Known rows, with every step that occurs
ganif > pavu: [  4   9   2   0   4  -3   8   0   6   1   1   2 -10  12  -2 -10   0   7
  -8  -2  -3  -1  -7 -11   3  -5  -4]
fesi > fonel: [  1  -3  -7  -7   0   1  14   5   8  10   2  20  -8  -8   7  -7  -5  -4
   9   1   2  -6   3  -4  -3   1 -15]
ganif > pamurip > domi > fesi: [ 12 -11   2  10  -5   5   7  25  16  -8   1 -28  -7  27   0   5   6   7
 -11  -8   7  -4 -19 -17  -3   1  18]
fonel > fesi > domi: [-17   5   8 -13   4   3   6   8  -2   6   6  16   4  -3   3  -6 -15   2
   9  -9   7  10 -31  -2   2   0 -15]
fesi > domi: [-14  -2   3 -11   1   0   2  13   3   3   5  -4  -7 -13   1  -5  -8   4
   2  -8   4   2  -1  -5  -2  -1  -2]
debol > fesi > rumar > nifo > domi > pamurip > sipamed: [-13  11  -3  11  -6  -1   4 -16 -20  -6 -15  -3 -21  43   6   3 -13   0
  28 -12   6 -34 -57  10 -14  -7  20]
rumar > vobat: [ -2   3  -7  -6   5  -1   2  23 -12   3 -10  -9 -13  -4   6  -3  -1   2
  -6  10  -1  -9 -18  -1  -4  -4   2]
rumar > nifo > domi > pamurip > ganif > pavu: [-13  12  -6  23   2 -11   5  -2   0 -13  -7  -1 -13  41  -2   1 -10  14
   0  -8   3 -19  -3 -14   1 -12   9]
pamurip > domi: [  2  -7   2  -6  -1  -2  -2  22  -4  -1  -8 -25  -6   9   2   5   4  -2
   1  -7   5   0   1 -17  -7  -2  -5]
rumar > fesi: [ -8   8  -6   8   6   4  -1  -4   5   0  -4   9  -6   3  -3   2  -2  11
   6   2   2  -2 -24   1  -3   3  15]
nifo > domi > pamurip > ganif: [-11  -3  -9  24 -10  -7   0   5   4  -9  -3 -17   2  15  -6  10   0   6
   6  -8   5  -7   6  -1  -1  -4  13]
vobat > rumar > fesi: [-20  13  -2   7   3   3  -8 -13  -5  -3  -4  30  -2  -2  -2   8  -2  -1
   6   4   3   9 -32  12  -9   2  24]
debol > fesi > rumar > nifo > domi: [-16  13   1  -8   0  -1   8 -10 -16  -2  -8  25 -15  34   8   6 -13  11
  16  -8   6 -29 -51   2 -13  -5   6]
domi > fesi > fonel: [  2  -9 -10  -2   3   8  16   0  10   6   3  18 -11 -15   6  -3  -4   0
   2  -9   0 -12  -6   1   4   4  11]
ganif > pamurip > domi: [ 10  -4   5   5  -5  -2   6  25  15  -2   0 -28  -4  33   1   1   4   1
  -6   0   9   1  -8 -23  -9  -1 -10]
fonel > fesi > rumar: [  0   3  14 -10   5   5   3  -8  -5  11   5  25   7  19   8  -5  -7  -3
   1   2   4   2 -40  10   2   3 -13]
domi > nifo: [  8   2  -7   6  -6   1 -11  -4  -3   4   8   0  -7  17  -2   6  -3  -7
   5  -4  -1 -11  -6   4  10  -1  18]
pamurip > ganif > pavu: [  2   1   3   0   5  -8   8  14  17   0  -3 -10 -12  24   1  -1   2  15
 -10  -2   0   4   7 -15   2  -9  -1]
vobat > rumar: [-12   5   5  -1  -3  -1  -6 -10 -10  -2   1  20   3  -2   1   7   0 -10
  -1   3   1  11  -5  10  -6  -1   9]
debol > fesi > domi > nifo > rumar > vobat: [-10  -1 -10  -9  -8   1  -3  35 -24   7   0 -10 -29   0   2 -14 -23  14
  19   1   4 -34 -44   6  -4 -10  35]
debol > fesi: [ -7   8   1  -2   0   2  10  -6   4  -5  -3   4 -10   7   2   1  -2  10
  20   0   0  -9 -28   2  -2  -1   9]
fonel > fesi > debol: [ -4   2   1 -14   3   3  11  -8 -12   7  -1  20   3  26   7  -4  -8  -1
   4  -3   7   3 -51  17   5   2  -5]
vobat > rumar > nifo > domi > pamurip: [-25  15  -5  22  -4  -4 -10 -25 -27 -13  -3  28   3  16  -2  10 -11 -12
  12  -3   4  -9 -17  11  -8  -4  20]
debol > fesi > fonel: [ -6   7  -6  -8   0   2  25  -2  11   5  -2  22 -17   0   9  -7  -7   7
  31   1   2 -17 -22  -3  -5  -1  -6]
domi > pamurip > ganif > pavu: [  1   4   3  22   3  -6   7   1  18  -7   3 -19 -14  25  -3  -9   2  13
  -1   3  -1  -6  10  -7   9  -8  11]
debol > fesi > domi: [-22   6   4 -13  -1   2  12   7   7  -1   2   0 -18  -5   3  -3  -9  14
  21  -8   4  -8 -27  -4  -6  -3   7]
rumar > nifo > domi: [-12   8  -9   1   0  -5  -2  -2 -17  -6  -9  18   1  16   0  12 -12   1
   3 -12   4 -10 -15  -7  -8  -5  -1]
rumar > nifo > domi > pamurip: [-12   9  -9  23  -2  -4  -3 -14 -18 -12  -4   8   0  18  -3   3 -11  -2
  12  -6   3 -20 -10   1  -1  -3  10]
vobat > rumar > fesi > domi: [-34  11   1  -4   3   3  -5  -3  -1   3   2  27 -10 -13   0   4 -11   3
   7  -4   7  11 -33   6 -12   1  24]

Rows
[-13   7 -11   3   0   6  -8   6   8   8   9   7 -20   5  -3   2 -14   7
  13 -10   5 -10 -31  -1   4   1  34]
rumar > fesi > domi > nifo
[  4  -2  -5  19  -6   0  -4  -5  -4  -4  -5 -30  -5   8  -3  -3   0 -10
  11  -4   1  -5  -5   8  -2  -2  13]
domi > pamurip > sipamed
[  4 -14  -1  -2   0   5  -1  21  -2  -5  -7 -25  -9   5   1   9   4   3
  -7 -16   3  -5 -13 -11   1   1  23]
pamurip > domi > fesi
[  9 -12 -19   3  -5   2  -6  27  -8  15  -2   5 -19  15  -1  -7 -16   4
  19  -5   9 -26 -16 -11  -7  -1  17]
pamurip > domi > nifo > rumar > fesi > fonel
[-23   8   3  10  -3   4  11  -5   8  -7   6  -9 -18  -4  -1 -12  -9  11
  30  -3   4 -16 -22   5   2  -1  20]
debol > fesi > domi > pamurip
[-15  -5  -5  -1   1   3  -6  17  -6   6   1   6  -8 -19  -6 -15 -19  19
   5  -4   7  -7 -17   2 -10  -1  18]
nifo > rumar > fesi > domi
[-24   0 -10  -7  -3   1  -1 -18 -34  -8  -9  39 -11  24   5  19 -12  -3
  -8 -19   9 -12 -52  23  -8  -3  44]
vobat > rumar > nifo > domi > fesi > debol
[-16  12   5  -4   4  -1 -10 -20 -20  -4  -4  35  -1  14   6   8  -9 -10
   3   5   2   2 -10   9  -8  -4  12]
vobat > rumar > nifo
[ -1   3   9 -10   9   1  -3 -11 -10   6   0  19  -8  26  12  -4  -9   0
  -4   6   3 -16 -11   7  -4  -1  -1]
fesi > rumar > nifo
[  7  -2 -14  18  -5   3 -18   1 -14   6   4   9  -6  14 -10  -3 -14   8
   9   1   2 -18 -20  12   3  -1  38]
domi > nifo > rumar > fesi
[ -3  10  14 -13  13   4   0 -16 -15   8   0  39   4  35  14  -4 -16  -1
   3   5   6  -8 -42  10   1   0 -12]
fonel > fesi > rumar > nifo
[ -8   6  -6  25  -6 -10   8   6  10 -10  -2 -16  -9  24  -7   0  -1  13
  -2 -12   2  -8  -3 -12   3 -10   9]
nifo > domi > pamurip > ganif > pavu
[-10   4  -8  25  -9  -2  -1  -5  -6 -10   1  -6   2   1  -8   3  -2  -3
   8  -9   2 -12  -7   2   1   0   9]
nifo > domi > pamurip
[-11  -7  -8  19  -5   3 -10  11 -12   1  -4 -24 -13 -10  -9 -19 -19   8
  17  -8   8 -13 -22  10 -12  -2  32]
nifo > rumar > fesi > domi > pamurip > sipamed
[  3  -8   1 -10   6   9   3  21 -11   7  -4  -4 -23  -1  12  -4   0   6
 -21   2   0 -22 -41  13   1   1  31]
domi > fesi > rumar > vobat
[ -7   3 -12  -2   5   3   7  -6  -1   5  -6  10 -15  16   3  -2  -4  13
   2   0   7  -7 -46  15  -3   4  23]
rumar > fesi > debol
[ -3 -10 -12  -9  -8   0 -13  42 -27  13   4 -14 -22  -7   0 -13 -21   3
  -1   1   3 -25 -17   4  -2  -8  25]
fesi > domi > nifo > rumar > vobat
[-22   6  -4  -2   6   4   2   9   8   4   1   6 -13 -12  -2  -3 -11  14
   6  -7   6   0 -27  -4  -5   2  13]
rumar > fesi > domi
[-22   6  -6   4  -2   2  -8 -14 -27 -12  -7  38   0   7   0  22 -10  -6
  -5 -16   4  -6 -32  10  -8  -4  37]
vobat > rumar > nifo > domi > fesi
[ 14 -14 -11  -4  -7  -2 -17  52 -34   8  -9 -33 -18  15   0  -5 -10  -1
  -2   1   4 -26 -14  -8  -5  -9  22]
pamurip > domi > nifo > rumar > vobat
[-14  12   5  -9   5   0   1 -11 -23   5  -4  43   7  36   9   5 -18  -2
   2  -8   8 -10 -55   4  -5  -3 -16]
fonel > fesi > rumar > nifo > domi
[ -5  -1  -6  -5  -7   1  -9  10   2   7  13  -3 -16   4  -1   1 -12  -4
   7 -11   4  -8  -7  -2   7  -2  17]
fesi > domi > nifo
[ 16 -16  -5   0 -12  -3 -19  26 -22   5  -1 -25  -6  19  -5  -2  -8  -3
   4  -7   5 -17   2  -8  -2  -5  17]
pamurip > domi > nifo > rumar
[  2 -12  -6  -7   0   7   7  -3  -6  -1   0   2 -15   9   5   0   0   6
 -11 -11   4 -10 -32  19   7   4  34]
domi > fesi > debol
[-25  18  -2  21   0 -12  -2 -13 -10 -14  -6  19  -9  39  -2   9 -10   2
   1  -5   4  -7 -10  -5  -6 -13  20]
vobat > rumar > nifo > domi > pamurip > ganif > pavu
[ -7   6 -15   3   8   4  14   1  14  10  -2  30 -13  -7   5  -6  -8   6
  15   2   4  -8 -20  -4  -6   4   0]
rumar > fesi > fonel
[-14   2  -8  23  -2  -8  -4  -2  -7 -14  -7  -2  -1  31  -1  12 -10   6
   8  -5   7 -17   4  -2  -2  -6  13]
rumar > nifo > domi > pamurip > ganif
[  2  -1   4 -15   5   2   2  21 -12  11  -5  -4 -19   4  13  -8  -1   2
 -14  12   1 -17 -30   7  -7  -2   2]
fesi > rumar > vobat
[-10   1 -10   6   1   3  -1  -3 -17 -10  -8  18  -3  11   0  15 -10   4
  -4 -20   2 -15 -26  -1  -1  -3  26]
rumar > nifo > domi > fesi
[ 16 -15  11   2  -4   8   7  22  15   2   5 -24 -14  39   6   1   5   6
 -20  -6   8 -13 -30  -9  -6   2  18]
ganif > pamurip > domi > fesi > rumar
[ 16  -3  -3  13 -12   0  -4  23  12   2   7 -29 -11  51  -2   8   0  -6
   1  -3   8 -10 -13 -19   0  -2   9]
ganif > pamurip > domi > nifo
[  9  -8 -12  10  -6   1 -19  24 -18   5  -5 -16 -11  21  -8   0 -11   8
   9  -6   7 -18 -20  -6  -4  -2  33]
pamurip > domi > nifo > rumar > fesi
[-10  -1 -18   0   3   4  14   1  -8   0  -6  37 -11   4   7   8 -16   2
   5 -20   4 -23 -20  -6  -4  -1  10]
rumar > nifo > domi > fesi > fonel
